Known rows, with every way that one mark hangs from another:
dile{nere{rekod}}:  .01  .14  .02 -.14  .25 -.01  .16  .01 -.02  .03  .08  .08  .27  .13  .04 -.01  .42  .13  .01  .11  .00 -.16  .08 -.11 -.10  .01  .19 -.01  .08  .11
geme{memag tubo}:  .01 -.16 -.16  .49  .12 -.03  .10  .11 -.08  .19  .02  .03 -.16  .60  .26 -.34  .38  .04  .05  .14  .00  .09  .09 -.10  .07 -.06  .29 -.06  .09 -.08
pinid{memag{geme{tubo} rekod tove}}:  .08  .03  .13  .09  .20  .00 -.09  .00  .00  .08 -.05  .07 -.22 -.44  .08 -.06  .20 -.16  .06 -.25 -.12  .00 -.07 -.12 -.07 -.03  .11  .06 -.03 -.02
pinid{memag{geme tove{pigalem}}}:  .07 -.02 -.07  .04 -.07 -.05  .05 -.02  .04  .04  .01 -.07 -.45 -.37  .06  .08 -.07 -.24  .13 -.08 -.06 -.08 -.24 -.15 -.06  .08  .37  .07 -.13  .01
dile{nere{rekod tove{pigalem}}}:  .00  .13  .00 -.05  .00  .03  .29 -.02 -.04 -.01  .01  .07  .47 -.05  .11  .25  .10  .01 -.07  .06 -.06 -.28  .02  .01 -.17 -.04 -.14  .05  .00  .12
pigalem{tove{tubo}}: -.01  .08  .07 -.21  .10 -.01  .12 -.01  .02  .20  .12  .16 -.18  .24 -.17 -.01 -.12  .11  .01 -.18  .08  .22  .10  .12  .14  .00  .60 -.03  .07 -.06
pinid{memag{rekod} tubo{tove}}:  .01  .07 -.03  .19  .18  .05  .01  .08  .04 -.22 -.19  .15  .15 -.17 -.10 -.14  .27  .15  .06 -.20  .00 -.26 -.01 -.11  .06 -.02  .00  .04  .17 -.12
pinid{memag tubo{tove{pigalem}}}:  .00  .01 -.22  .31 -.05  .00  .15  .11  .10 -.20 -.16  .14 -.12 -.02  .01 -.12  .10  .06  .15 -.07  .05 -.21 -.12 -.10  .11 -.07  .17 -.01  .07 -.11
tove{tubo}: -.04 -.02 -.06 -.04  .17 -.02  .04  .01  .03  .14  .14  .12 -.07  .25 -.15 -.04  .02  .09 -.08  .07  .09  .10  .00  .09  .27  .05  .45 -.04  .03  .02
geme{memag{sobev}}:  .01 -.12 -.08  .09 -.05 -.04 -.09  .03 -.03  .12  .05 -.19 -.07  .55  .12 -.21  .24  .02  .12  .22  .03  .09  .15 -.18 -.03  .13  .22 -.03  .07 -.07
geme{memag}:  .01 -.14 -.15  .30  .09 -.04  .10  .05 -.09  .13  .05 -.11 -.09  .49  .14 -.24  .28  .04  .03  .15  .01 -.03  .03 -.15  .05  .10  .37  .00  .08 -.05
tove{pigalem tubo}: -.02  .00 -.04  .05  .03 -.03  .12  .04  .05  .08  .13  .10 -.19  .14 -.11  .10 -.12  .02 -.05  .01  .05  .05 -.11  .05  .22  .02  .41 -.02 -.01  .02
dile{nere{tove{tubo}}}: -.03  .05  .01 -.14  .11  .04  .07  .00 -.09  .15  .00  .16  .35  .10 -.09  .29 -.16  .11 -.20  .00  .07  .01  .07  .19  .08  .09  .02 -.01 -.03  .11
memag{dile geme pinid{tubo}}: -.04 -.07  .01 -.22  .00 -.01 -.13 -.08  .06 -.13  .03 -.05 -.08  .08 -.12 -.22 -.23 -.09 -.09  .30 -.01  .08 -.08  .13  .11 -.08 -.26 -.02 -.06  .07
geme{memag{sobev} tubo{tove}}: -.02 -.06 -.06  .31 -.01 -.05 -.09  .15 -.04  .05 -.03 -.01 -.05  .49  .21 -.24  .37  .07  .13  .10  .02  .27  .14 -.23  .03 -.01 -.22 -.10  .08 -.13
tove{pigalem}:  .02  .01 -.12  .13  .03 -.04  .26  .06  .04  .06  .13  .02 -.07  .24  .04  .00  .10 -.04  .03  .09 -.01 -.07 -.15 -.11  .13  .04  .47  .01 -.05 -.01
memag{dile}:  .02  .02 -.09  .02  .06 -.04  .06 -.01 -.01  .10  .11  .02  .04  .23 -.04  .00 -.01 -.02 -.02  .17  .02  .16 -.07 -.01  .16  .06  .35 -.01 -.07 -.03
dile{nere}:  .03  .09 -.05 -.07  .22 -.02  .16  .06 -.08  .10  .06  .07  .11  .28  .03  .07  .25  .10 -.02  .08  .02 -.04 -.02 -.12  .03  .14  .39 -.02 -.03  .06
dile{nere{rekod tove{pigalem tubo}}}: -.03  .12  .08 -.12  .00  .04  .16 -.03 -.02  .00  .02  .14  .38 -.15 -.05  .35 -.11  .07 -.15 -.01  .01 -.14  .05  .17 -.08 -.06 -.20  .02  .05  .16
tubo{tove}: -.02  .08 -.09  .08  .17 -.05  .18  .08  .00  .01  .09  .08  .12  .19 -.01 -.07  .27  .08  .00  .03  .03  .02 -.10 -.16  .20  .08  .16 -.02 -.01 -.05
geme{memag{dile sobev tove{pigalem}}}:  .07 -.13 -.04  .04 -.44 -.05 -.12 -.01 -.07  .09 -.03 -.33 -.49 -.01  .17  .17 -.23 -.08  .17 -.06  .00  .25  .06 -.10 -.23  .11 -.16 -.02 -.09 -.12
memag{geme rekod sobev tove{pigalem}}:  .07  .06  .30 -.38 -.10 -.02 -.04 -.05  .07  .00  .13 -.18 -.34 -.48 -.02  .25 -.02 -.23  .03 -.12 -.14  .01 -.08 -.19 -.17  .13 -.27  .10 -.13  .01
memag{pinid rekod tove{tubo}}:  .00  .06  .17 -.25  .01  .04 -.22 -.10 -.06  .00 -.03 -.11 -.08 -.37 -.16  .11 -.25  .19 -.10 -.42  .03 -.04  .05  .18  .00  .06 -.19 -.03 -.02  .04
nere{dile rekod tove{tubo}}: -.12 -.03  .01  .00  .01  .06  .07 -.05  .07 -.03  .07  .21  .47 -.26 -.13  .08 -.13 -.10 -.12  .06  .07 -.05  .10  .28 -.01 -.13 -.03  .05  .09  .10
geme{memag{dile sobev tove{tubo}}}:  .01 -.16  .04 -.13 -.30 -.04 -.33 -.05 -.07  .16  .00 -.23 -.48 -.02 -.02  .12 -.29  .04  .06 -.09  .10  .42  .21  .11 -.09  .11 -.20 -.06 -.01 -.08
geme{memag tubo{tove{pigalem}}}:  .00 -.06 -.13  .60 -.02 -.06  .18  .19 -.07 -.01 -.04  .05 -.19  .33  .29 -.12  .26  .03  .07  .00 -.04  .12 -.08 -.23  .06 -.08 -.09 -.05  .06 -.11
pinid{tubo}: -.03 -.10 -.16  .02  .13  .01  .23  .03  .09  .04  .05  .12 -.11  .35 -.02 -.32  .25  .09  .02  .13  .07 -.14  .10  .08  .19 -.06  .28 -.04  .06 -.05
nere{rekod tove{tubo}}: -.08  .00 -.02 -.09  .11  .04  .09 -.09  .05  .10  .10  .13  .42  .01 -.11 -.02  .01  .05 -.15  .08  .04 -.08  .14  .24  .13 -.10 -.04  .01  .09  .09
geme{memag{dile pinid} tubo}:  .01 -.10 -.11  .38 -.08 -.02 -.22  .03 -.15  .04 -.10 -.11  .00  .47  .20 -.24 -.06  .06  .02  .13  .00  .26  .02  .01  .02 -.10 -.09 -.10  .01 -.03

Rows:
 .05 -.05 -.05  .33  .06 -.03 -.04  .12 -.21  .14 -.09  .03 -.06  .44  .25  .03  .15  .07  .01  .12  .00  .29  .08 -.09 -.12 -.01  .00 -.06  .03 -.02
geme{memag{dile{nere}} tubo}
 .03 -.01  .14 -.22  .11  .03 -.22 -.02  .14 -.13 -.06  .02 -.01 -.12 -.15 -.17  .16 -.12  .08  .12 -.06 -.17  .04 -.14 -.05  .01  .04  .08  .09 -.03
pinid{memag{geme rekod sobev} tubo}
 .03 -.16 -.04  .17 -.30 -.04 -.07  .00 -.11  .12 -.01 -.18 -.60 -.16  .06  .23 -.41  .01  .00 -.16  .04  .27  .00  .11 -.07  .06 -.06 -.01 -.03 -.06
geme{memag{dile tove{pigalem tubo}}}
-.02 -.16 -.04  .05 -.16 -.01 -.25 -.06 -.13  .07 -.08 -.24 -.35  .03  .03 -.09 -.24  .18 -.01 -.23  .10  .07  .11  .15 -.03  .06 -.10 -.08  .03  .01
geme{memag{pinid tove{tubo}}}
 .00 -.19 -.08  .12 -.07 -.03 -.03 -.01 -.10  .20  .02 -.13 -.52  .03  .05 -.05 -.02  .12  .00 -.19  .09  .13  .15  .10  .02  .08  .11 -.04  .05 -.05
geme{memag{tove{tubo}}}
-.05  .09  .06 -.20  .15  .05  .08 -.05 -.04  .08  .03  .16  .50 -.05 -.08  .20  .01  .14 -.17  .02  .04 -.10  .17  .21 -.03 -.03 -.15  .00  .08  .16
dile{nere{rekod tove{tubo}}}
-.10 -.02  .02  .08 -.13  .05  .15 -.02  .09 -.09  .06  .18  .37 -.36 -.09  .22 -.27 -.17 -.10  .01  .04 -.11 -.02  .24 -.05 -.15 -.06  .07  .05  .10
nere{dile rekod tove{pigalem tubo}}
-.02  .11  .00 -.12  .15  .04  .21 -.05 -.06  .06  .02  .10  .61  .05  .06  .11  .24  .08 -.09  .11 -.02 -.23  .12  .05 -.12 -.01 -.10  .02  .03  .12
dile{nere{rekod tove}}
 .04  .02 -.14  .05  .04  .02 -.06  .04 -.04 -.06 -.20  .13  .01  .07 -.04  .02 -.02  .11  .08  .05  .08 -.03  .04  .04 -.05 -.01  .28 -.02  .04 -.02
pinid{memag{dile{nere}} tubo}
 .00  .02 -.15  .10 -.19 -.01 -.04  .10  .15 -.21 -.16  .08 -.10  .02 -.02 -.08  .05  .05  .24 -.03  .07 -.10 -.01 -.14  .03 -.03  .02 -.04  .06 -.13
pinid{memag{sobev} tubo{tove{pigalem}}}
 .03 -.01 -.06  .14  .20  .06  .01  .04  .05 -.09 -.15  .11  .07 -.02 -.09 -.21  .22  .09  .07 -.12 -.01 -.32  .06 -.02  .04 -.04  .34  .05  .16 -.09
pinid{memag{rekod} tubo}
-.01  .05  .12 -.41 -.09 -.05 -.37 -.12  .04 -.05  .11 -.19  .11  .13 -.11  .01 -.26 -.18 -.02  .36 -.04  .28 -.12 -.08  .02  .08 -.18 -.02 -.15  .09
memag{dile geme pinid sobev}
-.08 -.02 -.06  .09  .03  .05  .20 -.04  .06 -.03  .06  .12  .61 -.16  .01 -.01  .08 -.17 -.04  .13  .01 -.18  .07  .12 -.10 -.11  .02  .07  .05  .06
nere{dile rekod tove}
 .05 -.16 -.06  .25 -.29 -.04 -.01  .07 -.03  .17 -.03 -.16 -.56  .17  .32 -.09  .09 -.04  .22 -.13  .00  .18  .16 -.11 -.18 -.04 -.10 -.08 -.03 -.13
geme{memag{sobev tove{pigalem}} tubo}
 .05  .03  .01 -.17 -.04 -.06 -.33 -.05  .06  .03  .04 -.06  .00  .03 -.10  .02 -.10 -.25  .12  .32 -.04  .25 -.13 -.19  .01  .12  .31  .04 -.09  .01
pinid{memag{dile geme sobev}}
 .03  .08  .31 -.54 -.05  .00 -.32 -.14  .02 -.06  .05 -.28 -.07 -.37 -.09  .06 -.10 -.09 -.01 -.13 -.10  .01  .01 -.10 -.17  .13 -.45  .03 -.13  .06
memag{geme pinid rekod sobev tove}
 .04  .03  .22 -.25  .19 -.01  .07 -.06 -.01  .08  .15 -.08 -.24 -.42 -.02  .06  .16 -.14 -.08 -.14 -.13 -.05 -.07 -.10 -.05  .12 -.08  .10 -.08  .02
memag{geme rekod tove}
-.07  .00 -.05  .17 -.13  .05  .27 -.01  .08 -.10  .06  .11  .46 -.27  .06  .13 -.05 -.23 -.02  .09 -.03 -.23 -.05  .07 -.15 -.13  .00  .09  .01  .06
nere{dile rekod tove{pigalem}}
 .04  .09  .23 -.17  .22 -.02 -.04 -.04 -.02  .00  .17 -.02  .08 -.16 -.12  .12  .02 -.19 -.16  .18 -.16  .13 -.19 -.12  .04  .09 -.03  .13 -.06  .04
memag{dile geme rekod}
-.03  .05 -.08  .08 -.03  .03  .30 -.05  .05  .02  .09  .04  .40  .00  .08  .02  .08 -.09 -.05  .12 -.06 -.26 -.01  .05 -.01 -.10 -.01  .05  .02  .06
nere{rekod tove{pigalem}}
 .07  .12  .14 -.12 -.23  .02 -.13 -.09 -.08 -.11 -.08 -.24 -.10 -.50 -.01  .30 -.40  .02 -.02 -.35 -.08  .01 -.14  .04 -.15  .05 -.32  .02 -.14 -.02
memag{dile pinid rekod tove{pigalem}}
-.08 -.07 -.05  .15 -.16  .04  .14  .04  .04 -.01  .04  .18  .23 -.20 -.09  .32 -.43 -.19 -.13 -.02  .07  .00 -.11  .23  .05 -.03  .10  .06 -.05  .04
nere{dile tove{pigalem tubo}}
 .04 -.04  .04  .03 -.11 -.07  .10  .00  .03  .13  .12  .03 -.54 -.29  .14  .12 -.15 -.28  .02  .00 -.09  .33 -.18  .00  .00 -.09 -.13  .00 -.22  .00
memag{dile geme{tubo} tove{pigalem}}
-.05 -.05 -.07 -.25 -.10  .02 -.17 -.05  .11 -.09 -.05 -.08  .03  .39 -.08 -.34  .00  .14  .09  .13  .10 -.07  .19  .09  .06 -.05 -.10 -.12  .02 -.02
memag{pinid{tubo} sobev}
 .02 -.12 -.23  .09 -.03  .03  .07 -.02  .07  .05 -.14  .04 -.37 -.12  .03 -.26  .09  .09  .19 -.21  .11 -.21  .13  .11  .00 -.05  .35 -.05  .03 -.11
pinid{memag{tove} tubo}
 .05  .02 -.03  .12  .08  .06 -.11  .01  .02 -.12 -.17  .07  .08 -.12 -.12 -.09 -.01  .06  .05 -.06 -.02 -.12  .03  .04  .02 -.04  .21  .05  .11 -.10
pinid{memag{dile rekod} tubo}
 .03  .02  .02  .10  .06 -.02 -.02  .01 -.16  .00 -.03 -.12  .15  .19  .15  .06  .23  .10  .00  .20 -.02  .04  .11 -.12 -.26  .02 -.08  .01  .13  .06
geme{memag{dile{nere{rekod}}}}
-.01  .05  .00 -.05 -.04  .03  .15  .03 -.07  .08 -.01  .14  .22 -.01 -.05  .44 -.28  .05 -.19 -.05  .03 -.02 -.04  .16  .04  .07 -.03  .01 -.06  .10
dile{nere{tove{pigalem tubo}}}
-.01  .03 -.04 -.18 -.02  .03 -.11 -.02 -.06 -.13 -.14 -.01  .12  .17 -.06 -.01 -.18  .19 -.05  .08  .07  .01  .05  .15 -.04 -.03 -.21 -.09 -.03  .06
memag{dile{nere} pinid{tubo}}
-.04 -.05 -.12  .23 -.17  .04  .27  .04  .03 -.02  .03  .11  .34 -.12  .05  .21 -.22 -.26 -.05  .06  .01 -.12 -.15  .07 -.03 -.01  .14  .08 -.10  .01
nere{dile tove{pigalem}}
 .01  .15  .25  .04  .25 -.04 -.03  .08 -.02 -.07  .09  .15  .07 -.21 -.02  .10  .16 -.15 -.13  .06 -.16  .31 -.20 -.18  .10 -.05 -.46  .06 -.05 -.01
memag{dile geme{tubo{tove}} rekod}
 .00 -.02  .07 -.19 -.01  .07 -.03 -.08  .01 -.11 -.12 -.12 -.14 -.27 -.04 -.17 -.02  .19 -.01 -.36  .01 -.26  .15  .18 -.06 -.05 -.35 -.03  .02 -.04
memag{pinid{tubo} rekod tove}
-.03  .03  .10 -.21  .04 -.04 -.26 -.03  .08  .04  .09 -.02  .04  .32  .03 -.25  .06 -.14  .03  .28 -.04  .22 -.02 -.10  .09 -.06 -.12 -.09 -.09  .08
memag{geme{tubo} pinid sobev}
 .06  .11  .20 -.30 -.26  .03 -.21 -.08  .01 -.09 -.06 -.28 -.09 -.33 -.01  .19 -.22  .04  .08 -.34 -.05 -.10  .01 -.07 -.21  .10 -.32 -.01 -.11 -.02
memag{pinid rekod sobev tove{pigalem}}
 .07 -.02 -.04 -.06 -.04 -.05 -.14 -.08 -.01  .09  .00 -.07 -.31 -.37 -.02  .08 -.16 -.22  .08  .00 -.03  .15 -.17 -.06 -.03  .10  .26  .05 -.15  .00
pinid{memag{dile geme tove}}
-.06  .03 -.11  .08 -.12  .00  .10  .05  .07 -.27 -.10  .01 -.02  .07 -.01 -.15 -.05  .14  .02 -.04  .05 -.18 -.10  .01  .12 -.11 -.32 -.08  .01 -.04
memag{pinid{tubo{tove{pigalem}}}}
-.05  .04 -.04 -.13 -.24  .00 -.08  .03  .12 -.28 -.10 -.06 -.02  .12 -.05 -.10 -.11  .12  .11  .02  .07 -.07 -.01 -.03  .04 -.06 -.50 -.10 -.01 -.05
memag{pinid{tubo{tove{pigalem}}} sobev}
 .08  .11  .02  .14  .13  .02 -.16  .00 -.05 -.03 -.09  .01  .24 -.13 -.08  .10 -.01 -.01  .03 -.08 -.06 -.01 -.11 -.11  .01  .09  .44  .08  .03 -.05
pinid{memag{dile rekod}}
-.05  .04 -.09 -.02 -.08  .01 -.08  .00  .01 -.22 -.10  .00  .11  .07 -.09 -.15 -.15  .16 -.02  .05  .08  .07 -.04  .12  .15 -.09 -.44 -.09 -.01 -.04
memag{dile pinid{tubo{tove}}}
 .02  .04  .20  .03  .37 -.01  .07  .05  .03  .08  .16  .15  .00  .03  .03 -.13  .34 -.15 -.11  .11 -.15  .05 -.10 -.15  .10 -.06  .06  .06  .00  .03
memag{geme{tubo} rekod}
-.04  .10  .07 -.04  .11  .05 -.03  .02  .02 -.29 -.13  .01  .24 -.07 -.11 -.18  .11  .24 -.07 -.16  .00 -.23  .01  .01  .07 -.06 -.50 -.02  .10 -.04
memag{pinid{tubo{tove}} rekod}
 .00 -.04  .20 -.32  .05  .05 -.08 -.11  .04 -.14 -.03 -.14 -.24 -.41 -.07 -.15 -.05 -.01 -.09 -.18 -.07 -.20  .03  .10 -.08 -.04 -.52  .03 -.03  .04
memag{geme pinid{tubo} rekod tove}
